What can hang from each mark:
Q_925: Q_424 Q_876
Q_402: Q_11 Q_203
Q_177: Q_203
Q_921: Q_203
Q_876: Q_925 Q_954
Q_633: Q_876
Q_552: Q_424
Q_203: Q_177 Q_286 Q_921
Q_954: Q_11 Q_424 Q_876
Q_424: Q_552 Q_925
Q_286: Q_203
Q_11: Q_402 Q_552 Q_954

Known rows, with every way that one mark hangs from another:
Q_286{Q_203}: [-27  13   2  -5 -16  51  15  -8 -17  27 -23  -3   7 -14  -4   1  68  46
 -13  12   4  33  12 -12 -12  41 -26  20   1 -12  -7   9  35   0  15  21
 -34  22]
Q_177{Q_203{Q_286}}: [-25   7   5  -5 -20  52  33   2  -9  -3 -14  22  15 -18 -19  -1  75  36
   0   7  33  40  -2 -20   4  32 -45  11  -5  -4  -8  -8  31  -3  -5  18
 -46   0]
Q_286{Q_203{Q_177}}: [-27  19  10  -8 -17  65  23  -3 -22   8 -19  -3   6 -22  -5  -6  66  41
 -19  11   0  18   5 -12 -11  34 -32  16  -1  -7  -5   0  36  20  23  10
 -26  34]
Q_925{Q_424 Q_876{Q_954}}: [-18  34  10  -9 -19  18   5  -1  -6 -40  -7  48   2   2 -19  15  37  22
  -5  -1 -17  39  -1 -11  14   7 -26   5 -16  -5  -4  20  40 -31  -5  25
 -32   7]
Q_552{Q_424{Q_925}}: [-37  36   6 -14 -14  45   8  18 -16  18 -19 -15  -4 -19   4  -1  64  30
   0  13 -12  30  -4   1 -14  35 -29  20  -4 -10  -8 -23  31   5   7  14
 -33  12]
Q_925{Q_424{Q_552} Q_876{Q_954{Q_11}}}: [-12  43  12 -12 -16  13   7  -6 -24 -30  -6  25   9 -16 -19   3  58  33
  -7  13 -13  59  -2  -6   3  13 -16  -3 -17 -12 -13  10  62 -23 -25  52
 -31  21]
Q_402{Q_11}: [-28  16 -18  10 -20  41   7  -6 -11  30 -21  22 -10  -7   7 -17  32  35
 -12  15  -6  28  15  -2  -7  31 -28  25  14 -19  -4  21  19  15   8   3
 -37  15]
Q_424{Q_552 Q_925{Q_876{Q_954}}}: [-30  42   5 -21 -29  30   5  17   6  -1 -16   6  10 -12 -17   5  57  20
   1  42  -2  27  10 -16 -14  20 -28  15  14 -20 -37   8  49 -23 -10  59
 -30  20]
Q_402{Q_203}: [-33  12 -14 -12 -24  51  12   7 -12  14 -13  -8 -10 -11   3 -14  46  43
  -6  12  -3  39  14 -10  -8  25 -26  27  21   9  -8   6  38   7   8  -3
 -36  17]
Q_921{Q_203{Q_177}}: [-47  33  11 -14 -18  61  14   3 -17   5  -6  -4  -2   0   2  -4  37  15
 -16   8   6  27   5 -20  -5  20 -47   7 -10 -15 -11   3  12  33  30  -6
 -32  19]
Q_177{Q_203}: [-26   9  -5 -11 -22  45  19   4 -15   8 -11  -2   3 -13   0  -4  59  45
  -2  14  16  45  -1 -17  -4  33 -42  26   3  -9   1  -2  26  -3   2   7
 -42   8]
Q_402{Q_203{Q_286}}: [-33  12  -7  -6 -17  58  28   3  -6   1 -16  16   0 -16 -15 -13  58  36
  -3   3  14  36  12 -14  -1  24 -28  14  12  15 -14   3  40   6  -1   6
 -39   8]
Q_954{Q_11{Q_552} Q_424}: [-21  23  10  17   2  37   8 -10 -24  33  -5 -21  -7  -7   6 -24  60  55
  -7   7   1  54 -11 -16  -3  31 -11   9  -6  10  -6   0  54  28  15  10
 -42  27]
Q_925{Q_876}: [-30  33   7  -1 -22  39   4  -2  -3  -8 -10  23  -6   4  -3  -1  46  29
  -5   1   0  31  -3 -14  -7  34 -27  18  -5 -11  -9   1  22  -2   5  14
 -45   1]
Q_552{Q_424{Q_925{Q_876}}}: [-35  52  20 -13 -18  33   5  13  -3 -12 -15   1  -6 -12   3   6  64  26
   6   2  -6  29 -15  -4 -16  44 -24  15  -8 -15  -9 -22  29 -14  -8  19
 -38   6]
Q_203{Q_177}: [-31  24   2  -5 -19  61  19   3 -19   4  -9   9  -4  -9  -4 -14  44  28
 -16   7  -7  21   1  -7  -6  18 -36  19  -6  -1 -10 -11  23  33  28  -4
 -32  20]
Q_876{Q_925}: [-38   5  15  -8 -22  68  18  15 -15  22 -14  11  -3  -7  -2 -14  42  31
 -12  11  -8  33  17  -7  -8  29 -15  12  -3  15   6   5  26  18  24  -1
 -41  21]
Q_954{Q_11}: [-22  20  12   0 -11  44   5  -4 -35  18  -6   2  -3 -15   2 -13  52  48
 -10  11  -4  44  -1  -2 -17  30 -28  21  -7  -6  -5  -6  40  13  11  15
 -46  10]
Q_552{Q_424{Q_925{Q_876{Q_954}}}}: [-32  44  22 -20 -17  26   2  19  -1 -26 -11  10  -3 -11  -6  18  49  18
  13  10 -12  31   0 -10 -11  29 -28  12  -2 -15 -14   1  48 -27   9  29
 -34  11]
Q_876{Q_925 Q_954{Q_11}}: [-25   1  38  -9 -14  58  12  15 -29   3  -2  11   2 -18  -6  -8  33  39
  -4  19 -12  46  21  -7 -12  18 -15   4  -3  18   3  23  62   1  34  16
 -44  27]
Q_954{Q_11 Q_424{Q_552} Q_876{Q_925}}: [-31  23  25  -4 -17  33   4  20 -33  11  -3 -44  16 -13  -5 -33  60  40
 -10  14   2  75  -9 -32  -8  32 -14 -15   1   3 -12  17  60  11  -7  11
 -48  25]
Q_203{Q_286 Q_921}: [-34  17  20   8   3  66  17   0  -9  11 -21  26   2 -21 -29  -8  56  19
 -13  13  20  20  -7 -17  -5  16 -35   8 -17  -7 -15   7  17  22  23  26
 -35  -4]
Q_925{Q_424 Q_876}: [-21  42   8  -4 -21  28   9  -6  -9 -26 -12  37  -2   2 -10   4  52  30
 -11 -10 -10  38 -14  -7  10  27 -22   9 -20  -6   0  -4  22 -16 -21  14
 -34   3]
Q_876{Q_954{Q_424}}: [-31   9   4  -4  -9  26   0   8  -5  11  -3   0   8  10 -11  -2  26  25
   0  17  -2  52  10 -23  -3   3 -35  13   1   4  -8  22  51   4  24  10
 -40   9]
Q_402{Q_11 Q_203{Q_921}}: [-35  11  -9   4  -8  53  10   1 -10  23 -25   2 -23 -29   5 -24  29  42
  -9  29   7  21   8 -11  -5  26 -19  27  22  -9  -3  42  29  17   8  -4
 -26  25]
Q_424{Q_552}: [-34  21 -26  -7 -24  48   9   2 -12  36 -21  -5   5 -10  -7 -16  63  28
 -17  21  -4  45  13  -4 -12  23 -27  19   3 -12 -20  -4  25  21   6  31
 -31  19]
Q_633{Q_876{Q_925 Q_954}}: [-31  -1  13  -5 -17  66  25  20 -15   3  -9  24   7 -19  -9   1  45  22
   1   9  -8  42  37 -16  -1  22 -17  -7   4  24   9  11  33   6  34  34
 -35  26]
Q_954{Q_424{Q_552} Q_876{Q_925}}: [-41  18   8  -8 -26  38   7  24 -13  16 -10 -37  16   0  -9 -30  54  24
 -13  12   0  64  -3 -33   2  28 -16 -12   6   4 -16  21  42  13   2   5
 -40  23]
Q_954{Q_11{Q_402 Q_552}}: [-22  30  -7  22 -14  35  18   0 -22  20 -17   4 -14 -20   1 -23  67  50
  -6   0   7  29  -5  -1 -24  32  -5  25  -1  -3 -17  -7  38  39  32  33
 -36  28]
Q_11{Q_552{Q_424} Q_954}: [-36  34 -15   5 -14  56  15  -3 -18  43 -17  -9 -21 -13  11   5  79  43
   1   1 -18  43   1   9   0  27  -1  13   6 -14  -3  14  22  34  63  19
 -21  35]
Q_954{Q_11 Q_424{Q_925}}: [-26  28  30  -3  -5  33   4  13 -22  24  -2 -28   5 -11   0 -22  53  49
  -1  33   6  45 -16 -15 -20  31 -33  20  -2   1 -15 -19  55   2 -17  13
 -48  10]
Q_11{Q_552{Q_424}}: [-33  30 -14   4  -6  46  10  -6 -16  27 -23  -1 -16 -13   9  -3  70  34
  -5 -15 -18  40   1   2   4  34  -7  10  -7   0   2  -5  26  29  39  10
 -28  29]
Q_876{Q_925{Q_424} Q_954}: [-28   7  19 -15 -21  50  18  18 -15 -13 -13  34   5  -9 -15   2  34  26
 -10   6 -24  41  19  -3  16   5 -15   0 -13  19   8  22  44 -11  17   8
 -28  27]

Rows:
[-32  25  -2 -15 -33  41  15  20 -26  -4 -18  -5  11 -15 -12 -18  66  25
 -21   3 -16  51   0 -11  17  24 -12 -14  -6  -3  -9  16  32  -4 -15  18
 -27  24] : Q_954{Q_876{Q_925{Q_424{Q_552}}}}
[-24  47  13  -1  -9  28   3   8 -40   8 -15 -42 -10 -32  12 -11  83  48
   0   1  -9  34 -22  -7  -5  45 -13  -1   5 -19 -22  -6  51   5  13  25
 -34  26] : Q_954{Q_11{Q_552{Q_424{Q_925}}} Q_876}
[-41  21  -4   5 -15  48  17  20  -3   5 -24  -5 -21 -26  -9 -22  45  34
  -4  17  18  23  -3 -12 -27  20 -21  34   8   0 -15  13  26  28  25   6
 -28  15] : Q_11{Q_402{Q_203{Q_921}}}
[-28  28  20  -2 -13  17  -2   4   8 -18   1  16   5  14 -13   5  26  21
   6   8   2  49   2 -31   0  14 -30   8  -3   0 -10  28  49 -14  11  16
 -46   6] : Q_925{Q_876{Q_954{Q_424}}}
[-33  21  -3 -14 -26  58  25  15 -16  16 -23  12   7 -15 -13 -19  62  30
 -20  11 -18  49   9   1   7  23  -5  -3 -16  14   2  -5  32   8 -15  18
 -24  32] : Q_876{Q_925{Q_424{Q_552}}}
[ -8  42  19   4  -8  17   8 -16 -22 -29  -6  36  -8 -13  -9   4  57  45
  -4  -5 -17  42  -8  -7  15  18  -2  -3 -14   0  -5  19  62 -20   3  41
 -30  28] : Q_925{Q_424 Q_876{Q_954{Q_11{Q_552}}}}
[-16  29  30  -5 -12  24  -2  -3 -21 -25   2  26  -2  -8  -7   8  38  35
   2  10  -3  44   3 -14 -14  20 -24  10  -4 -11 -10  18  56 -16  13  32
 -47  11] : Q_925{Q_876{Q_954{Q_11}}}
[-28  10   1   4  -4  30  11  10  -9   5  -2   6  13  -5 -11   1  42  22
   7   9   4  57  16 -31   1  14 -34  -1   1  13   2   5  39   6  18  29
 -39   9] : Q_633{Q_876{Q_954{Q_424}}}
[-33  17   0   3  -9  64  19   4 -12   3 -22   1 -26 -35   2 -31  27  36
 -13  27   3   9   0 -11  -5  20 -25  22  17  -5  -5  32  30  36  17 -15
 -17  37] : Q_402{Q_11 Q_203{Q_177 Q_921}}
[-33  29 -15  14 -25  61  51  12   3 -13 -24  21 -14 -29 -18 -30  74  33
  -3  -9  20   7   1 -13  -5  20  -9  13  13  22 -28  -4  40  53  29   9
 -20  38] : Q_11{Q_402{Q_203{Q_177 Q_286}} Q_552}
[-27   8  12  -7 -16  56  29  20 -18 -18 -11  39  10 -20 -16   4  50  21
  -4  -1 -19  47  26 -10  15  14 -12 -15 -13  28  18   6  36  -8  10  32
 -27  26] : Q_633{Q_876{Q_925{Q_424} Q_954}}
[-35  23  28   5   2  77  26   5 -13  -6 -18  23   3 -28 -31 -15  56  14
 -18  14  18   9 -14 -20  -1  11 -40   3 -23  -3 -16   0  20  41  31  14
 -27   9] : Q_203{Q_177 Q_286 Q_921}
[-34  16 -12  -8 -14  26   1  11  -2  24 -11 -14  15   1 -17  -8  42  20
  -5  29  -2  61  16 -23  -2   3 -29   8   8   0 -21  18  56  11  10  31
 -34  20] : Q_876{Q_954{Q_424{Q_552}}}
[-38   0  28  -8 -14  47  10  22  -2   9  -5   5   9   5  -9  -8  23  26
   0  17  -8  53  20 -24   0   9 -20   3  -1  25   5  28  54   4  33  -1
 -43  23] : Q_876{Q_925 Q_954{Q_424}}
[-29  40  -7  13 -20  -2   3  18 -29   4  -9 -42  12 -10  -9 -32  66  34
  -7   6  21  67 -23 -29 -28  22 -26   6   3 -20 -35   3  51  23  -4  27
 -44   8] : Q_954{Q_11{Q_402} Q_424{Q_552} Q_876}
[-26  20 -17  15 -15  67  45  -8  -5   3 -27  29 -16 -30  -5 -33  56  42
  -5   2   7   5  10 -10  15  29  -8   5  28  11 -15  22  43  40  11  -3
 -20  49] : Q_402{Q_11{Q_552} Q_203{Q_177 Q_286}}
[-31   7  28  -9 -11  42   9  20 -19  20  -3 -16  15 -14 -12 -21  45  36
  -3  30  -5  73  15 -21 -11  14  -9  -5  -2  21  -3  19  76  10   8  25
 -40  36] : Q_876{Q_925 Q_954{Q_11 Q_424{Q_552}}}
[-23  46 -12  -9 -25  27  10  -4  -5 -11 -18  25   5  -6 -15  -5  67  25
 -15   3 -10  47 -10  -5  10  25 -17   5 -15 -12 -11  -8  28 -12 -33  35
 -28  14] : Q_925{Q_424{Q_552} Q_876}
[-38   6  11 -12 -19  46  13  25   0  22 -12  -9  17  -2 -15 -16  39  21
  -4  28  -7  62  22 -24  -1   8 -15  -4   6  19  -5  24  57  12  17  20
 -35  34] : Q_876{Q_925 Q_954{Q_424{Q_552}}}
[-43  37 -29   7 -25  46  31  14  -5  22 -22 -16 -33 -23   9  -7  80  50
  11  -7  -4  40   2   8 -16  25  11  28  25  -3 -10  17  35  39  57  14
 -15  44] : Q_11{Q_402{Q_203} Q_552{Q_424} Q_954}
[-46  33  20  -8 -14  68  28   4 -13  -6  -9  18   9  -6 -17  -4  52   7
 -12  -1  21  25   3 -25   0  20 -51 -10 -17 -11 -15   0  13  32  23   5
 -35   8] : Q_921{Q_203{Q_177 Q_286}}
[-21  41  -7 -15 -25  17   6   1  -4 -26 -15  34   8  -5 -22   9  53  18
  -9  11 -16  48   4 -10  10   9 -19   0 -10 -12 -17  15  45 -23 -17  47
 -25  17] : Q_925{Q_424{Q_552} Q_876{Q_954}}
[-20  46  35   7  -6  28   8  -1  -9  11  -6 -16  -6  -9   4 -19  67  52
   4  18   8  34 -26 -22  -6  45  -9  10  -1   1 -20  -9  58  -3 -15  29
 -44  24] : Q_954{Q_11{Q_552} Q_424{Q_925{Q_876}}}
[-26  35  20 -14 -25  33   4  16   4 -15  -8  21   2  -5 -13  11  42  24
   5  31  -4  18   7 -17 -11  22 -33  18  10 -14 -28  11  44 -28   3  40
 -37   9] : Q_424{Q_925{Q_876{Q_954}}}
[-31  34  -6  12 -13  16  10  13 -18  23 -12 -22   7 -12 -11 -33  62  38
  -6  15  18  64 -12 -14 -34  23 -20  19  -6  -3 -19 -15  49  35  -3  32
 -40  16] : Q_954{Q_11{Q_402} Q_424{Q_552}}
[-36  59  10  -2 -20  50  17   8  -2  17 -17  -7 -22 -13   8  11  88  41
  11  12 -10  26 -15   2  -5  41   1  14   7 -23 -17   3  29   2  31  38
 -22  33] : Q_11{Q_552{Q_424{Q_925{Q_876}}} Q_954}
[-23  23  35  -9  -3  24   1  16 -19  10   3 -19  11 -11  -7  -8  39  42
   5  39   2  47  -2 -21 -20  13 -35  18   4   1 -21   4  73 -11  -3  26
 -44  12] : Q_876{Q_954{Q_11 Q_424{Q_925}}}
[-28  31   5  -6 -17  13  -1   5  11  -5  -6   1  13   8 -19  -3  41  17
   3  19   2  61   3 -31   0  13 -25   5   2  -6 -18  21  56  -9  -2  36
 -38  14] : Q_925{Q_876{Q_954{Q_424{Q_552}}}}
[-31  22  -9  -8 -21  63  35  18 -19  11 -22  15  13 -29 -12 -15  78  27
 -14   2 -12  55  16  -6   9  33  -5 -17 -16  22  11 -21  23  11 -20  40
 -24  33] : Q_633{Q_876{Q_925{Q_424{Q_552}}}}
[-16  40  13  18 -18  14  11  -1  -9 -21 -10  30 -14 -13  -7  -5  53  39
   6  -1   7  28   0 -14 -19  23  -2  15   2  -6 -21  20  55  10  36  49
 -38  27] : Q_925{Q_876{Q_954{Q_11{Q_402 Q_552}}}}
[-36  24  -1 -15 -17  27   6  22   3  31 -14 -26  19  -7 -17  -9  50  24
   1  50  -1  46  10 -24 -12   7 -34  14  15  -5 -35   3  59  -4  -7  42
 -31  23] : Q_876{Q_954{Q_424{Q_552 Q_925}}}
[-15  16   0  13  -1  45  16  -7 -33  16  -6   9  -2 -30   0  -2  66  44
   3   7  -6  43  21 -14  -2  26  -9  -2   7   8  -6   5  52  17  35  58
 -32  34] : Q_633{Q_876{Q_954{Q_11{Q_552}}}}
[-25  24   4  -1  -6  28   2   0 -25  33  -6 -33  11 -12  -6 -26  58  43
  -9  22   5  70  -7 -15 -16  25 -23  11  -4  -3 -11 -10  55  21 -12  23
 -44  19] : Q_954{Q_11 Q_424{Q_552}}
[-30  32 -20  25 -20  25   8  -6 -13  38 -13 -19 -13   1  11 -19  52  47
  -2  15   1  40  -9 -20  14  25  -8   6  35 -32 -21  64  27  24  39  10
 -28  33] : Q_402{Q_11{Q_552 Q_954{Q_424 Q_876}}}
[-26  17  33  -4 -22  47   5  14 -43  -6  -1 -15   1 -16   2 -21  49  42
 -12   6  -4  50  -1 -16  -9  35 -18  -5   0   0  -5  17  45   4  18   2
 -51  16] : Q_954{Q_11 Q_876{Q_925}}
[-38  26  -3   5 -27  54  46  21  -2 -29 -18  21  -5 -23 -23 -26  59  28
   0  -6  24  16   1 -13 -17  15 -26  16   7  17 -25 -11  36  39  12   3
 -29  18] : Q_11{Q_402{Q_203{Q_177 Q_286}}}
[-43  29  16   9 -35  35  19  38 -10   5  -4 -20   1   6  -7 -19  52  33
   2   7  15  50 -11 -24 -15  15 -12   5  11  -7 -18  38  28  24  49   1
 -38  16] : Q_11{Q_402 Q_954{Q_424 Q_876{Q_925}}}
[-20  43  24 -19 -21  27   2  13 -14  -5  -8  -1   9 -23 -13  -1  61  34
   3  42   1  37   2 -14 -23  27 -22  11   9 -21 -35   2  68 -23 -19  66
 -36  22] : Q_424{Q_552 Q_925{Q_876{Q_954{Q_11}}}}
[-44  24   8  -6 -31  48  12  26 -16  29  -5 -42  12  -2  -6 -19  63  33
  -7  28   1  70   0 -25   1  19  -9  -7  18 -11 -21  39  37  18  27  19
 -33  28] : Q_11{Q_954{Q_424{Q_552} Q_876{Q_925}}}
[-43  29 -24  15 -24  39  29  16   7  32 -14 -23 -21  -4   3 -22  66  55
  10  13  14  43  -1 -11 -12  17   4  29  32   9 -20  29  43  38  44   7
 -23  39] : Q_11{Q_402{Q_203} Q_552 Q_954{Q_424}}
[-37  14  24  -3 -20  39   5  21 -14   0  -3 -23   9   7  -4 -21  38  29
  -8   1  -1  54  -5 -33   3  27 -22  -7   1  10  -2  24  36   7  16 -17
 -49  12] : Q_954{Q_424 Q_876{Q_925}}
[-32  48   0 -16 -31  40   9  13   4  11 -20  -3   5 -12 -10  -9  68  27
  -6  34   2  24  -3 -10 -19  39 -26  19   8 -21 -33 -17  31 -10 -28  49
 -35  15] : Q_424{Q_552 Q_925{Q_876}}
